Each row was made from one walk, in order. Every step used is in the known rows, and no mark comes twice. Write each row's walk.
Known rows:
p, e: [96, 256, -246, 123, -84, -275, 107, -290, -55, -198, -63, -102, -6, -205, 64, -105, -19, 56, -217, -66, -58, -291, 20, -73, 94, -99, -127, 346, 167, -104, 135, 261, -86, -260]
x, k, e: [168, 249, -237, 138, -31, -437, -69, -178, -333, -134, -191, 177, -189, -269, 59, -108, 31, -144, -154, -126, 65, -366, 89, -209, 244, 65, -196, 140, -136, -68, 72, 250, -141, -68]
j, e, p: [73, 412, -365, 292, -165, -300, 93, 11, -94, -333, 197, 2, -328, -190, -193, -212, 153, -148, -154, 239, -47, -94, -109, -206, -4, -54, -327, 126, -103, 63, 47, 420, 122, -158]
f, z: [151, 251, -260, 68, -75, -430, -110, -55, -287, -184, 192, -20, -144, -343, 64, -78, -81, 53, 132, 111, -265, -125, 200, -248, 171, -19, -117, 216, 161, -88, 96, 638, -35, 47]
s, j, e, p, q, k, x: [-54, 483, -437, 254, -162, -294, 141, -241, -392, 11, -127, 168, -200, -316, -56, -287, 281, -332, -153, -47, 3, -91, -87, -219, 22, 130, -106, -98, -33, 80, 324, 372, 62, 160]
s, k, e, p, q, l, v: [258, 529, -416, 456, 148, -32, 185, -10, -359, -69, -260, 256, -220, -257, 135, -447, 78, -532, -41, 9, 90, -291, -26, -275, -27, 26, 204, 339, 181, 13, 115, 112, 166, 314]
p, q: [26, 218, -295, 182, 127, -300, 71, -103, -11, -66, -111, -36, -15, -168, 180, -72, 54, -133, -170, -51, -66, -128, -86, -174, -39, -8, 130, 429, 44, -36, 74, 354, -9, -39]
x, l, s, k: [291, 395, -410, 185, 118, -156, -10, 202, -414, 85, -191, 73, 30, -276, 113, -278, -13, -334, -78, 31, 154, -333, -9, -167, 29, 71, 98, 220, 91, -97, 250, 410, 383, 92]
y, l: [69, 339, -313, 193, 175, -228, -163, 11, -154, -349, -196, 98, -140, -129, 175, -97, 12, 114, -98, -97, 9, 26, -1, -138, 75, 2, -27, 213, 68, -21, 152, 289, 114, -25]
e, p, q, k: [98, 461, -222, 339, -55, -146, 110, -165, -277, 57, -45, 43, -37, -194, -67, -195, 277, -323, 58, 21, 52, -99, 10, -151, 66, 50, 165, 84, 14, -86, 164, 322, -108, -43]
f, l, s, k, v: [382, 493, -246, 238, 49, 29, -24, 120, -518, -62, -60, 117, 32, -337, 167, -409, -241, -212, 175, 182, 314, -258, -40, -227, 41, 125, 2, 112, 117, -98, 268, 456, 387, 136]
y, l, e: [13, 184, -285, 445, 106, -184, -82, -46, -155, -338, -229, -2, -172, -238, 245, -95, -133, 116, -207, -155, 165, -112, -127, -97, 67, -45, -105, 173, 116, 63, 150, 474, 121, 57]
e, n: [285, 286, -302, 238, 21, -424, 93, -116, -62, -171, 40, -37, -213, 2, 182, -217, 109, 78, 51, 112, -245, 197, 49, -316, -49, -49, -4, 214, -55, 228, 52, 451, 62, -47]
e, l, s, k, f: [573, 530, -252, 257, 147, -99, -90, 326, -232, -210, -257, -208, -186, -249, 232, -423, -10, -286, -69, 13, 248, -298, -230, -314, -141, 19, 165, 257, 69, -256, 320, 210, 276, 74]
e, p: [249, 396, -245, 295, -68, -341, 95, -24, -91, -252, 126, 66, -167, -133, -77, -173, 147, -90, 40, 303, -41, 72, -18, -310, -98, -102, -40, 168, -59, 19, 79, 317, -16, -44]
y, l, e, p, q, k: [-22, 419, -274, 540, 12, -19, 55, -140, -306, -46, -299, 99, -81, -248, 57, -222, 215, -216, -52, -171, 267, -89, -62, -93, 141, 59, 111, 16, 70, -10, 224, 438, -61, 47]
q, l, s, k, e: [261, 387, -443, 254, -31, -215, -144, 90, -579, -167, -247, 117, -111, -177, 97, -524, -129, -407, -75, -112, 158, -385, -31, -148, 139, 130, -10, 88, -78, -104, 155, 146, 323, 197]
v, k, x, l, e: [53, 165, -598, 174, 21, -428, 150, -37, -127, 39, -259, 86, -193, -400, 75, 53, -32, -5, -186, -88, 181, -259, -244, -260, 31, 0, -48, 202, 238, 362, 265, 491, 122, 21]
e, p, q, k, x: [148, 505, -324, 263, -192, -293, 187, -187, -290, 39, -131, 248, -151, -233, -35, -136, 271, -316, -45, -54, 56, -27, -123, -284, 13, 81, 43, -41, -32, 45, 254, 228, -62, 86]
v, k, e, p: [116, 412, -433, 223, -126, -446, -18, -149, -224, -113, -94, -73, -249, -165, -47, -196, 264, -100, -3, 181, 33, -12, -133, -210, -44, -92, -125, 132, -151, 225, 120, 238, 36, -67]
q, k: [202, 405, -153, 224, -22, -217, -101, -167, -398, -13, 131, -14, -72, -205, -20, -82, 77, -167, 93, -45, -41, -226, 94, -49, 189, 79, 25, 49, 85, -113, 147, 246, 21, -104]
k, e: [119, 296, -247, 150, -51, -451, -235, -163, -185, -252, -79, 5, -254, -138, 113, -173, -11, -107, -196, -58, -93, -195, -20, -221, 80, 25, -278, 181, -86, 16, -19, 179, 57, -84]
s, j, e, l, q, k, f, n: [232, 420, -66, 162, 19, -318, -112, -64, -322, -18, -173, -176, -337, -555, 127, -322, 76, -77, 100, -129, -53, -285, -18, -190, -13, 56, 175, -22, 383, -154, 323, 382, 92, -28]
s, l, v, k, x: [235, 495, -407, 202, 43, -384, 243, -74, -259, 69, -159, 29, -278, -398, 277, 67, 55, -56, -74, -125, 21, 51, -261, -311, -60, -154, 96, 390, 299, 290, 432, 222, 204, 211]
p, q, k, f: [207, 510, -116, 221, 97, -133, -139, -116, -104, -39, -248, -137, -140, -229, 66, -160, 132, -249, -3, -156, 25, -331, -119, -247, 39, 130, 151, 223, 184, -200, 186, 75, -76, -88]
j, e, l, q, k, x: [223, 416, -365, 132, -146, -291, 174, 82, -352, -142, -4, 245, -410, -366, -51, -9, 91, -314, -196, -301, 47, -166, -196, 32, 79, 74, -57, -179, 34, 31, 265, 373, 83, -17]
j, e, p, q, k, f: [96, 618, -240, 301, -71, -102, -45, -46, -106, -153, -178, -90, -306, -255, -136, -284, 251, -344, -93, -40, 86, -333, -202, -246, 24, 121, -81, 97, 66, -135, 161, 169, -31, -157]
s, l, q, k, e, p: [196, 529, -171, 312, -175, -321, -6, -32, -444, -126, -167, 275, -290, -239, -84, -276, 235, -320, 47, -80, 41, 30, 1, -247, 90, -27, -50, -123, 68, -86, 168, 250, -71, -1]
x, k: [242, 234, -197, 144, 52, -319, 142, -79, -279, -75, -26, 157, -50, -292, 14, 3, -5, -75, -2, 9, 55, -276, 90, -170, 181, 2, 45, 244, -6, -126, 168, 374, -159, -40]
k, f, l, s, j, e, p: [149, 578, -306, 305, -83, -124, -10, 178, -309, -398, -127, -48, -149, -309, -182, -523, 20, -188, 19, 157, 56, -87, -102, -509, -52, 35, -282, 122, -26, 18, 320, 491, 228, 90]
k, v: [334, 371, -187, 210, 101, -236, -19, -51, -113, -220, 81, 81, -190, -207, 160, -167, -125, -8, 17, 203, 159, -128, -43, -172, -66, 34, -101, 183, 92, -5, 70, 241, 66, -36]
s, l, x, k, e, p, q: [157, 303, -252, 381, -167, -246, 320, -129, -182, -152, -400, 386, -172, -324, 107, -326, 209, -286, -175, -96, 172, 7, -141, -431, 123, -30, -25, 186, 9, -64, 222, 395, -288, 166]
l, e: [96, 135, -195, 415, -8, -302, 30, -123, -125, -201, 32, -113, -145, -250, 175, -52, -168, -31, -155, 6, 69, -222, -143, -144, -3, -85, -116, 230, 113, 50, 84, 462, 87, -3]
k, f, l, s, j, e, p, q: [-7, 532, -342, 329, 13, -57, 97, 150, -191, -267, -347, -51, -54, -296, -55, -509, 71, -283, -77, 0, 98, -108, -175, -495, -81, 75, -91, 289, -31, 14, 325, 528, 151, 127]

Which walk is each row?
[375, 244, -198, 331, -186, -360, 212, -285, -233, -171, -216, 297, -307, -145, 212, -248, 125, -73, -79, -73, -80, 46, -26, -261, 154, 3, -223, -3, -197, 249, 84, 401, -167, 121] | l, x, k, e, n
[203, 317, -504, -54, 35, -480, 32, 56, -50, -121, -171, 334, -231, -275, -15, -23, 30, -83, -174, -5, -15, -140, -24, -439, 55, 104, -108, 192, 164, 135, 145, 283, 62, -50] | k, x, l
[220, 537, -196, 332, -201, -324, -134, -180, -378, -158, -12, 119, -251, -154, -129, -291, 257, -281, 19, 97, 32, -116, 67, -239, 110, 62, -220, -100, -140, -6, 73, 166, -55, -99] | q, k, e, p
[455, 241, -231, 275, 94, -40, 318, 2, -292, -267, -49, 293, -264, -465, 164, -352, -74, -96, -88, 60, 395, -204, -38, -94, 90, 76, -146, 10, 76, -44, 297, 524, -109, 171] | s, j, e, l, x, k, v
[-74, 233, -377, 161, 83, -340, -103, -116, -267, -226, 104, -149, -180, -239, 41, -265, -10, -49, -189, 62, -169, -199, 34, -92, 16, 23, -258, 202, 39, 10, 138, 464, 230, 17] | s, j, e
[162, 288, -509, 359, -129, -106, 342, -97, -191, -215, -272, 259, -181, -201, -26, -359, 90, -260, 7, -29, 107, 5, -331, -148, 27, -5, 181, 142, 42, 233, 169, 201, -117, 259] | v, k, e, p, q, l, x
[118, 462, -342, 410, -90, -251, 124, 74, -318, -269, 11, -59, -144, -216, -64, -414, 103, -207, -146, 173, 62, -30, -71, -192, -123, -67, -287, 92, -209, 72, 245, 492, 251, 151] | l, s, j, e, p
[39, 359, -347, 389, -8, -120, 153, -73, -232, 115, -215, 144, -56, -329, -80, -199, 223, -338, -60, -63, 228, -259, 18, -216, 141, 108, 125, 90, 167, 30, 157, 503, -111, -57] | x, l, e, p, q, k
[293, 353, -168, 174, 7, -103, 206, -42, -313, -48, -107, 41, -89, -300, 9, -52, 104, -183, -75, -314, 97, -246, 57, 172, 113, -23, 225, 21, 221, -195, 272, 367, -153, -197] | p, e, l, q, k
[249, 562, -312, 385, -36, -315, 91, -144, -240, -44, -113, -54, -316, -247, 71, -119, 246, -197, -34, 125, 41, -63, -142, -184, -111, -158, -150, 260, -62, 326, 162, 176, 96, 53] | l, v, k, e, p
[-47, 384, -390, 327, 123, -169, -96, 83, -394, -335, -229, -71, -108, -229, 145, -344, -66, -65, -283, -208, 87, -124, -53, -3, 29, 11, -296, 146, -116, 50, 328, 471, 379, 169] | y, l, s, j, e
[360, 238, -226, 151, 178, -279, 202, 251, -86, -243, -27, 84, -233, -228, 141, 17, 19, -120, -82, -102, 11, 39, -85, -27, -150, -112, 262, 207, 98, -57, 128, 475, -2, -33] | e, l, q
[-21, 361, -484, 233, -36, -352, 105, -168, -91, 17, -298, -71, -152, -179, 61, -190, 308, -174, -107, 24, 50, -44, -186, -210, -67, -74, 56, 293, -127, 197, 126, 306, -38, -35] | v, k, e, p, q
[139, 328, -513, 45, -84, -485, 118, -152, -196, 20, -56, -29, -178, -246, 89, 88, 83, 12, -45, 4, -46, -28, -275, -167, -62, -72, 32, 194, 25, 284, 306, 254, 137, 48] | v, k, x
[158, 402, -451, 396, 85, -213, 117, 87, -458, -231, -423, 145, 59, -142, 41, -703, 5, -329, -29, -78, 192, -44, 37, -348, -91, 55, 137, 181, -135, 49, 271, 240, 65, 399] | k, e, p, q, l, s, j
[370, 326, -164, 181, 114, -204, 150, -69, -256, -103, -37, 267, -141, -319, 101, -119, -99, -36, 55, 134, 323, -300, 63, -167, 99, 69, -37, 158, 48, -76, 145, 306, -131, -2] | x, k, v
[65, 150, -245, 377, 16, -326, 49, -13, -175, -224, -54, -62, -154, -324, 232, -192, -195, 27, -135, -70, 106, -77, -86, -381, 74, -114, -28, 322, 323, -61, 181, 550, 62, 21] | s, l, e
[562, 291, 35, 225, -110, -305, 155, -78, -88, -158, -212, 68, -284, -569, 222, -220, -11, 65, 105, -23, 110, -254, -134, -466, 86, -28, 193, 155, 286, -138, 308, 319, -215, 17] | e, l, x, k, f, n
[-25, 446, -595, 253, -40, -298, 304, 132, -170, -78, -407, 230, -134, -308, -24, -379, 197, -354, -345, -64, 174, -77, -164, -357, -114, 56, -156, 178, -107, 218, 322, 521, 176, 200] | k, x, l, s, j, e, p, q
[8, 71, -443, 407, 107, -158, 204, -3, -138, -248, -170, 58, -70, -236, 72, -270, -228, -152, -103, -142, 165, -300, -137, -213, 71, 56, 237, 347, 210, 41, 73, 408, -11, 126] | p, q, l, e
[377, 584, -337, 266, 255, -103, 69, 68, -131, -138, -217, -168, -276, -292, 84, -135, -50, -120, 151, -32, 54, -281, -256, -242, -107, -49, 275, 495, 347, 140, 288, -56, 112, 123] | q, l, v, k, f
[454, 151, -179, 229, -92, -88, 484, -119, -158, -250, -162, 245, -81, -395, 88, -123, 28, -50, -199, -165, 230, -248, -40, -81, 239, -85, 26, 186, 104, -161, 315, 453, -354, -45] | p, e, l, x, k
[442, 492, -358, 211, 158, -69, 23, 197, -370, 32, -188, 184, -60, -314, 190, -379, -109, -263, -6, 162, 393, -356, -27, -135, -34, 119, -6, 130, 125, -72, 217, 336, 357, 108] | x, l, s, k, v
[11, 221, -409, 382, 64, -235, 246, 18, 41, -74, -281, 122, -103, -278, 28, -176, 148, -212, -197, 65, 194, -129, -106, -372, -58, -29, 69, 328, 114, 129, 96, 570, -64, -12] | x, l, e, p, q
[221, 597, -489, 376, 5, 15, 99, 290, -265, -253, -329, -23, -219, -242, -57, -618, 35, -513, -92, 33, 248, -429, -325, -298, -86, 105, 119, 205, 47, -184, 281, 188, 289, 178] | j, e, p, q, l, s, k, f
[306, 538, -211, 179, 94, -264, -80, -48, -188, -31, -73, -252, -296, -469, 193, 12, -15, -8, 209, 33, -146, -254, -67, -241, 4, -114, 6, 423, 377, 96, 301, 398, 49, 158] | l, v, k, f, z
[369, 373, -269, 260, -145, -102, 290, 50, -240, -310, -248, 383, -216, -465, -124, -371, 16, -212, 251, 57, 46, -218, -20, -477, 198, 69, 168, 118, 240, -174, 262, 487, -446, 342] | e, p, q, l, x, k, f, z
[171, 384, -331, 14, 3, -372, -177, -32, -179, -95, -49, -284, -239, -399, 62, -59, 6, 99, 228, 95, -172, -197, -49, -266, 67, -44, 25, 295, 279, -5, 267, 469, -41, 15] | v, k, f, z
[361, 282, -198, 326, -96, -89, 109, -92, -200, -207, -203, 145, -250, -275, 192, -272, 111, -318, -212, -285, 159, -104, -167, -94, 164, 84, 9, 20, 10, -45, 165, 307, -142, 49] | p, q, k, e, l, x
[398, 225, -353, 229, -67, -245, 124, -31, -148, -269, -124, -14, -307, -264, 198, -166, 62, -71, -147, -99, 110, 12, -278, -79, 40, -80, -34, 133, 0, 173, 205, 341, -17, 35] | v, k, e, l, x
[440, 480, -214, 345, 71, -57, 18, 87, -433, -21, -56, 38, -59, -248, 286, -363, -156, -255, 25, 188, 345, -282, -126, -48, -122, 45, -25, 114, 21, -93, 239, 294, 363, 177] | l, s, k, v
[482, 297, -89, 298, -3, -96, 319, -53, -270, -194, -98, 447, -177, -419, 204, -236, -158, -55, 52, 60, 341, -90, -77, -263, 164, 10, -26, 100, 249, -117, 288, 357, -190, 175] | s, l, x, k, v
[99, 296, -425, 219, -64, -405, 91, -88, -43, -259, 119, -91, -390, -51, 55, -229, 107, 31, -160, 62, -254, 39, -34, -193, 51, -12, -279, 181, -100, 263, -6, 555, 184, -127] | j, e, n
[101, 390, -495, -2, 47, -325, 75, -43, -191, 118, -308, 348, -115, -326, -35, -53, 167, -267, -138, -225, 72, -257, 19, -313, 168, 222, 59, 104, 208, 60, 203, 280, -27, -51] | p, q, k, x, l
